Known rows, with every step that occurs:
W/X/V: [-19.2  14.0  -7.8 -10.0 -23.7 -19.3 -14.6   7.0  25.6  13.8  12.8  12.8
  41.0 -28.5  -5.1  -1.5  -6.0  -2.2  12.7  16.9   1.6   5.7  21.3  -3.4
  19.0   0.0  -4.3]
C/G/X/Q: [ -4.3 -19.4   7.0  -2.3  -6.3  11.0  -5.3  19.4  42.8 -16.1 -11.6 -12.4
  23.0  19.5 -27.2  13.2  14.0   1.6  28.4  24.8   4.7   3.0  -8.7  -4.8
   2.7 -14.2 -21.2]
C/G/V: [ -1.1  -1.9  -1.3  -8.6 -16.9   3.3 -21.9   3.0  30.2  13.9  -9.9 -16.3
  23.3   8.7  -2.1   0.4  13.3  -8.1   9.2  15.7   5.1   1.1   0.4   8.5
  15.3 -15.0  -1.9]
S/R/X: [ -4.1  12.4 -17.8  -3.2  11.9 -40.4  16.9  -1.4   8.7  15.4  17.0   6.4
 -31.9  -4.4 -11.2   2.7  12.9   9.3  -6.8  21.7  -2.0 -13.1 -20.5  20.8
   8.7 -24.8 -26.2]
V/X: [-17.0   6.4  13.9  15.3  -2.6  -5.5  10.9  -0.2 -11.7   8.6   8.1 -13.9
  15.3   2.1 -22.7   4.0  15.9   8.3  13.9  14.3  -9.5 -10.7 -30.4   2.0
   0.0  -4.3  22.2]
G/V/X: [-14.7  -3.7   7.1  13.0  -8.5  -3.4   8.0  -6.0  -3.6   6.5   2.8  -2.7
  26.7   4.8 -19.3  -4.9  21.8  -9.7  16.4   9.1 -15.0  -8.3 -25.7  -6.8
  15.6 -13.7  21.7]
T/V/X: [-25.0  -4.1   9.1  15.3 -12.2 -10.3  16.1  -0.7  -9.6  23.8  17.4 -13.0
  31.4  -2.9 -22.3  -7.1  16.0   9.1  -4.6  17.8 -16.9 -12.4 -22.7   5.2
  10.3  -8.0  36.4]
Q/X: [-14.0  17.7   7.6  -3.7 -17.3 -22.6 -26.2  21.2  16.6  24.4   7.1 -10.9
  13.3  -6.4 -26.6   5.7  13.6   2.1   7.7   8.8   0.4   9.7  21.1  19.0
  -5.9 -11.5 -18.5]
F/X: [-14.3  23.9   9.0 -12.2 -22.7 -13.9   3.9   6.1  -2.0  18.4  -3.9  -9.7
  44.9  14.7 -15.1   8.9   6.4 -13.1  15.9  24.0  11.0  -4.3 -29.6   0.0
  -0.4  -2.2  19.0]
X/G/V: [ -5.0  -5.7   0.2  -2.2 -10.8 -37.5 -20.7  22.5   7.5   6.5  -2.3  -0.4
   3.2  10.1 -11.8  10.1  11.5 -29.1  16.4  15.0  -3.8   1.9   5.2   1.6
  12.7  -8.0  19.9]
Q/X/G: [-12.3   4.3  12.0   5.1 -12.7 -46.3 -41.1  31.2   9.7  11.0  -1.4 -11.8
  -6.9   0.4 -20.9  22.2   5.1 -11.2  14.8  11.5  -3.5  11.2  10.8  12.4
 -17.7  -9.5  -8.1]
S/R/X/V/G/C: [  2.3 -13.6  -9.8  -4.5   1.2 -29.7  24.9  10.1  12.8   7.8  27.6  34.1
  20.3 -27.6  13.9  -0.3  -5.0   7.6 -10.4  17.9 -29.7  -1.6  -5.6  11.3
  -9.6 -20.4 -24.8]
T/V/X/R: [-24.1  15.2  14.8  -1.5  -9.7  16.3  13.6   5.9 -21.5  28.5  23.6 -31.0
   3.3  -6.3 -19.2  -8.5  15.1  12.9   3.5  28.0 -17.1   9.5 -41.1  -8.5
   0.4  -7.0  35.0]
G/C: [ -3.3   9.5   9.0 -16.5   4.6  -3.1  13.4  24.4  10.2  15.2  18.4   2.8
  32.6   0.4 -18.6   5.8   7.3   8.2  10.6  15.7  -3.9  -1.5 -12.8  23.9
 -18.3   2.2  13.3]
Q/X/V/G/C: [ -5.2 -13.0   9.4  -5.4 -22.7 -17.8 -10.9  26.1  19.2  13.7  18.5  21.6
  54.7 -27.5   5.2   2.8  -3.8   2.6  -0.1   6.5 -29.8  13.5  20.2   9.0
 -17.2  -8.4 -17.6]
C/G/X: [-12.4 -11.6 -11.4   0.7 -12.8  25.3 -19.8  10.6  32.0   1.7 -14.8  -8.9
  22.4   9.7 -18.4   3.7  24.1  12.3  15.3  21.1  12.0   0.9 -15.8  13.9
  17.6 -17.4 -21.8]
G/V/T: [ -1.7 -12.0 -23.4   7.1  -8.8  -3.5  -5.8   6.6   4.9  18.4   4.0 -18.0
  27.8  -9.5 -12.1  -5.8   5.4 -15.2  12.1  22.2   1.9  24.2  33.2  17.1
  42.0  -5.8  38.0]
Q/X/W: [-12.8   3.7   1.9  -5.6 -15.8 -17.8  -9.1  28.4  33.5  22.8  -4.8  -8.5
  -8.4  -6.4 -10.6   7.4  13.3   3.8   3.7   1.4   2.8  13.8  29.3   5.8
  22.6  -2.0 -43.5]
T/V: [-17.4   4.7  -0.5  -8.2 -17.6 -23.3   5.2  17.5   5.0  38.1  19.7 -12.6
  27.6  -4.7 -23.8  -8.2  11.7   1.8 -11.7  21.9  -3.5  -5.9  15.5  17.1
  23.3   0.6  32.0]
R/X: [ -4.1   2.9  -5.8   3.4   3.4 -34.9   9.3   2.4   7.5  14.0  17.9   7.1
   0.2   4.3 -15.6   6.0  21.9  11.7  -0.1  11.6  -6.3 -18.3 -10.9  16.2
  26.4  -8.9   0.3]
G/X/R: [-16.7  12.1  -3.5 -14.4  -8.3  32.0  -4.8  24.8  -2.0  13.6  10.2 -13.5
  -1.5   0.5 -30.4   0.7  25.9   7.7  21.5  28.1   2.6  20.9 -24.1  -1.4
  14.5  -9.3  -2.7]
X/W: [ -6.4   1.1  -0.3  -7.2  -6.7  -9.4  14.3  26.0  17.5  20.3  -2.6  -8.0
 -13.2   2.1  -5.6   7.1  12.1   1.4   3.7  10.7   6.7   2.8  18.5   2.6
  37.4  12.1 -13.9]
R/S: [ -4.9  13.9  29.1 -18.5  16.0 -20.5  -4.1  18.0   0.2  15.7  13.4   5.4
   8.5 -11.9  -1.3   3.1   9.5   8.7   5.0   4.0  -7.6  -4.8  42.7  22.2
  10.1   1.0  20.4]
C/G/V/T: [  2.5 -17.8 -20.8   8.5 -13.5  14.1 -18.6  -1.2  21.2  13.9  -9.0 -33.1
  23.0  -4.2   0.3  -2.4   1.5  -7.7  10.7  24.5   7.5  25.2  19.0  19.5
  32.3 -11.4  23.4]
W/X/R/S: [-13.5  32.0  31.8 -36.2  16.3  11.2 -12.0  12.7  -2.6  12.5  21.1   4.2
  -2.1 -23.3  -6.7   1.6   2.7  17.0  20.9  13.9  -4.0  17.3  29.8   0.6
   6.0  -6.8  16.2]

Rows:
[-18.4  -5.4 -22.2  -0.3 -24.9 -10.4  -9.9  19.5  24.2  11.7   3.3  10.1
  42.9 -19.9  -3.7  -3.5  14.0  -4.7   9.8  17.3  -6.7   3.2  10.7   5.2
  26.7  -3.3 -18.5]
G/X/V
[-11.8  12.7  13.9   0.6 -10.1  36.4  -8.6  -5.5  -2.2   9.0  -0.5 -32.6
  -3.4   4.8  -3.4  -1.0  16.1   5.5  20.7  22.1  -9.0  16.6 -59.9 -14.6
  -4.4 -20.1   9.2]
C/G/V/X/R
[-23.0 -14.8   4.0  12.1  -9.5  -6.1  30.0   9.8   8.4  22.0   3.5 -10.3
   7.6  -3.0  -5.4  -4.1  17.1   9.3  -8.1   9.5 -10.4  -6.1  -7.7  -8.5
  36.7   0.3   4.9]
T/V/X/W
[ -9.5  -4.0  29.9  10.8   4.3 -20.3  24.0   8.9   2.6 -10.2   8.3 -14.6
  11.3  15.7 -32.0  12.9   8.0  -1.3  25.4  17.8 -15.3 -10.4 -23.0 -14.1
 -11.5   0.1  17.1]
V/X/Q
[  1.3  -0.8  -3.4  -5.6  22.4 -44.1   9.8  20.4  10.2  -1.1  17.9  18.0
 -20.2  -0.4  -4.6  17.8  -2.4   4.8   5.6  20.2 -11.7  -5.8 -43.7  22.5
 -31.8 -22.6 -14.9]
S/R/X/G/C
[-16.9  22.7  19.5   1.1   0.4  22.6   8.7   6.1 -24.1  15.6  15.7 -29.8
 -12.2  -0.3 -18.8   3.4  14.8  12.2  20.4  26.1 -10.0  11.8 -50.1  -9.3
  -9.7  -4.3  25.8]
V/X/R
[-12.4   8.8   3.5 -14.2 -20.9  -8.9  14.8  14.3  15.7  18.0 -14.1  -3.5
  18.9  13.6   1.2  10.1   9.2  -9.4  10.9  12.9  12.8   1.5  -8.1 -10.8
  29.1   5.8  -7.2]
F/X/W
[ -7.0 -13.2  25.4   9.8  -1.5 -20.4  23.7   3.7  12.3 -12.1   3.1  -7.1
  24.4  17.2 -30.0   5.6  12.4 -16.0  26.9  12.8 -21.5  -7.0 -16.5 -22.0
   3.8 -11.8  17.0]
G/V/X/Q
[-22.7 -11.8  12.0  22.8  -7.5 -34.9  -3.7  12.7 -14.1   9.6   8.1 -14.1
   9.2   3.4 -16.6   8.7   7.9  -4.5   4.6  19.5 -18.0  -7.8 -30.8  -0.6
  -5.2  -5.4  36.5]
T/V/X/G
[ -5.7  -4.8 -25.5  12.3 -17.1 -15.4  -7.9  12.2   7.6  22.9  10.1 -23.1
  28.7 -29.6  10.8  -2.6  -9.7  -3.2   4.2  26.8  -3.3  26.5  33.4  20.2
  30.2  10.6  26.1]
X/V/T
[ -9.5  -5.7  20.1  10.0  10.8 -13.8   5.6  20.8  -7.8  -8.5   8.3   2.7
  14.8   6.8 -10.8  19.2   3.0   1.7  19.8  12.1 -20.5  -4.8 -56.1   6.7
 -40.5  -4.6  25.4]
V/X/G/C
[-11.6 -20.4   6.6   5.4 -22.2 -23.0   7.7  17.4  -7.0  30.8  21.0   0.3
  33.2  -8.5 -18.0  -6.6   9.5   0.3 -17.6  23.8 -16.3  -4.8  34.4   5.1
  32.6  -2.1  32.7]
T/V/G
[-12.5  23.2  40.7 -13.5  19.9  12.8   3.5   7.2 -24.4  12.2  18.0 -10.3
 -14.0 -15.2  -1.2   1.5  13.9  19.8  14.9  10.4 -20.3   7.8  -8.5   0.4
  -7.6  -6.3  26.7]
V/X/R/S
[-12.6  13.5  19.3 -26.2  14.8  21.3  -5.4  25.1  -4.3   9.4  12.8   3.5
   0.0 -14.7  -5.2  -1.5  22.6  14.7  17.5  13.4  -8.3  15.9  16.6   7.3
  13.2 -10.4   5.6]
G/X/R/S
[-11.9  10.4  14.3  -2.9 -16.9 -40.4 -17.0  19.1  -7.0   5.8  -9.8 -10.7
  19.5  20.5  -8.1  24.3  -0.7 -21.8  21.2  25.0   8.4  -0.4 -34.0  -4.7
 -14.8  -2.2  25.6]
F/X/G
[ -7.3  10.8 -25.4  -2.3  -4.9 -47.5  10.1  -1.1  20.2  20.2  18.6   9.6
  -7.5 -26.0  15.5  -3.0  -0.2   2.6 -10.1  20.0 -11.8  -6.5  -6.8  11.7
  11.7 -17.0 -32.4]
S/R/X/V
[-17.7  33.1   7.7 -23.8  -4.5  19.5  -9.4  13.3  -1.6  16.4  16.8 -12.0
  -2.0  -9.7 -29.8   3.9   5.5   9.5  25.7  30.0   9.8  22.4  -9.1 -10.5
   7.6  -5.5  13.9]
W/X/R
[-11.5 -43.5   7.3   4.8 -15.0 -19.0  18.8  27.5  18.0  -2.7   9.6  11.3
  41.9   6.8 -38.6   0.3  15.4  -6.8   7.5  25.5 -21.3  -2.2  31.2 -14.9
  30.7 -12.0   8.0]
T/V/G/X/Q
[-14.7  -6.8   5.9  13.3  -3.4   2.8  22.8   8.2   6.5   8.9  -4.0  -8.6
  -8.9   3.4  -4.7   6.5  19.1   7.1   8.1   5.6  -5.3  -3.7 -16.1  -8.9
  27.3   4.0  -8.4]
V/X/W
[-14.3  34.9  14.4 -17.5 -15.7   5.6 -24.3  24.8   1.9  30.3  14.3 -29.6
 -10.2  -8.6 -24.8   3.8  12.3   6.2  14.2  20.1  -0.6  28.7  -1.0   4.6
 -13.9 -11.4 -11.5]
Q/X/R
[-11.0  -8.2   6.9  14.8 -10.3  10.8  -8.4 -14.7  12.5   1.7 -10.0 -16.9
  21.6   9.0  -6.8  -0.6  18.0  -1.4  13.8  11.1  -8.9  -5.7 -40.8  -4.7
   5.4 -22.3   7.6]
C/G/V/X
[ -7.0   1.9 -12.3   6.2 -13.5 -42.4   2.9   3.1  17.9  18.1  19.4   7.7
  19.1 -17.9  13.1   0.0  10.8   6.5  -4.0  11.4 -15.6 -11.7   1.9   9.5
  27.6  -1.4  -8.5]
R/X/V
[-10.1  -1.6   1.4  -0.3 -18.3 -40.0 -40.1  25.1  18.4  10.0  -4.7  -0.3
  10.7   4.2 -15.2  10.3  12.7 -27.8  16.8   6.9  -7.3  12.3  14.0   2.5
   2.7 -19.7  -6.2]
Q/X/G/V
[  2.4   1.2   2.6  -7.0  17.0 -50.8  31.7   7.1  22.2  -3.1  18.2  -0.1
 -27.2   8.2 -21.8  10.6   4.5  -0.1   8.3  24.9  -8.2 -11.3 -15.0   2.3
  -3.0 -19.4 -26.0]
S/R/X/Q
[-10.4 -20.4 -15.1  -2.6 -12.2  30.5  -5.0  19.8  45.4   1.9 -22.7  -3.4
  -0.8   5.9   2.6   6.9  23.2  12.9   8.9  10.4  16.7   6.2  -3.1   0.8
  43.9  -7.6 -49.0]
C/G/X/W
[ -1.9   1.1  14.1  -9.2   6.0 -25.5  -5.6  35.6   5.9   3.0  10.5   3.4
  13.0   6.1 -10.4  20.7   1.0  -5.5  17.1  17.9  -6.7   2.4 -23.7  18.1
 -30.9   1.2  17.7]
X/G/C
[-14.8 -17.4 -16.6  -2.7  -6.8   9.0  11.7  27.6  27.4   6.7 -11.2  10.0
   4.9   4.2 -12.8   3.2  27.4   1.6  10.8  11.5   8.3   4.6   8.2  -1.2
  49.7  -0.6 -33.7]
G/X/W
[-14.5  -5.7  17.9  24.0   2.1 -34.7  -9.3  12.9 -15.8  -4.4  -1.7 -11.7
  -7.0   9.8 -14.0  20.6   8.7  -5.6  19.5  16.9 -12.0  -7.4 -35.9  -2.7
 -14.5  -2.1  26.0]
V/X/G
[-19.7 -36.5 -10.3   8.8 -22.3  -3.1   1.8  19.9   1.8  17.4   9.9  19.1
  46.1  -7.0 -28.9 -10.1  25.6   2.1  -6.7  22.0 -16.4  -1.5  28.1   1.8
  48.9 -16.5  10.2]
T/V/G/X
[ -7.9 -15.7   4.6  -3.2  -1.7  -9.9  13.8  28.2  25.9  -9.6   1.0   2.0
  26.5  15.9 -40.6  10.3  17.5  -5.7  29.2  21.7  -2.9   0.1   5.9  -7.9
  13.4  -6.2  -8.0]
G/X/Q
[-16.0 -11.1  25.5   8.3  -3.3 -25.4  31.8   7.9   7.0   4.0  17.6 -18.5
  29.6   9.4 -32.6   1.7   6.4   0.4   9.4  21.1 -22.8 -12.4 -10.6 -13.0
  -3.0  -5.1  31.3]
T/V/X/Q
[ -7.5 -19.6 -22.1  12.0  -7.2 -13.8 -28.1   7.6   7.4  -2.3  -5.0  -2.3
  21.1 -10.8 -13.9   6.1  -6.1 -23.5  25.4  25.7   4.0  28.7  24.8   5.1
  34.0 -12.5  38.4]
W/X/G/V/T
[ -2.3 -13.7 -15.2   9.7 -11.0 -46.7  10.3   2.6   7.0  16.4  19.3  22.0
  -3.3 -28.3  16.4  -0.6  -0.4  -0.2 -15.8  19.6 -26.6  -5.7  15.1   2.0
  23.4 -18.9 -27.6]
S/R/X/V/G
[  1.4 -13.1  16.8  -6.1  -2.7  -5.1  13.6  25.9  -2.2  10.0  22.1  15.3
  36.0  -2.4 -15.9   7.0   3.5   5.8   4.3  14.4 -16.3  -0.6   3.2  13.2
  -7.5  -1.4  18.5]
V/G/C
[-13.5 -15.8   0.5   9.7  -6.7  -2.2  22.1   3.8  11.5   5.4  -7.0   1.8
   3.6   4.5  -3.9  -0.6  22.1  -7.0  10.6   3.3 -10.0  -1.0  -9.1 -17.1
  41.3  -5.5  -7.6]
G/V/X/W
[ -2.4   1.2  -9.9   8.0  14.3 -61.6   0.3  11.7   3.3   4.3   7.6   4.0
 -49.2   1.5  -6.0  18.4   4.5  -3.6   1.3  24.3  -6.4  -7.6 -22.6  14.4
  -8.5 -21.8 -16.0]
S/R/X/G
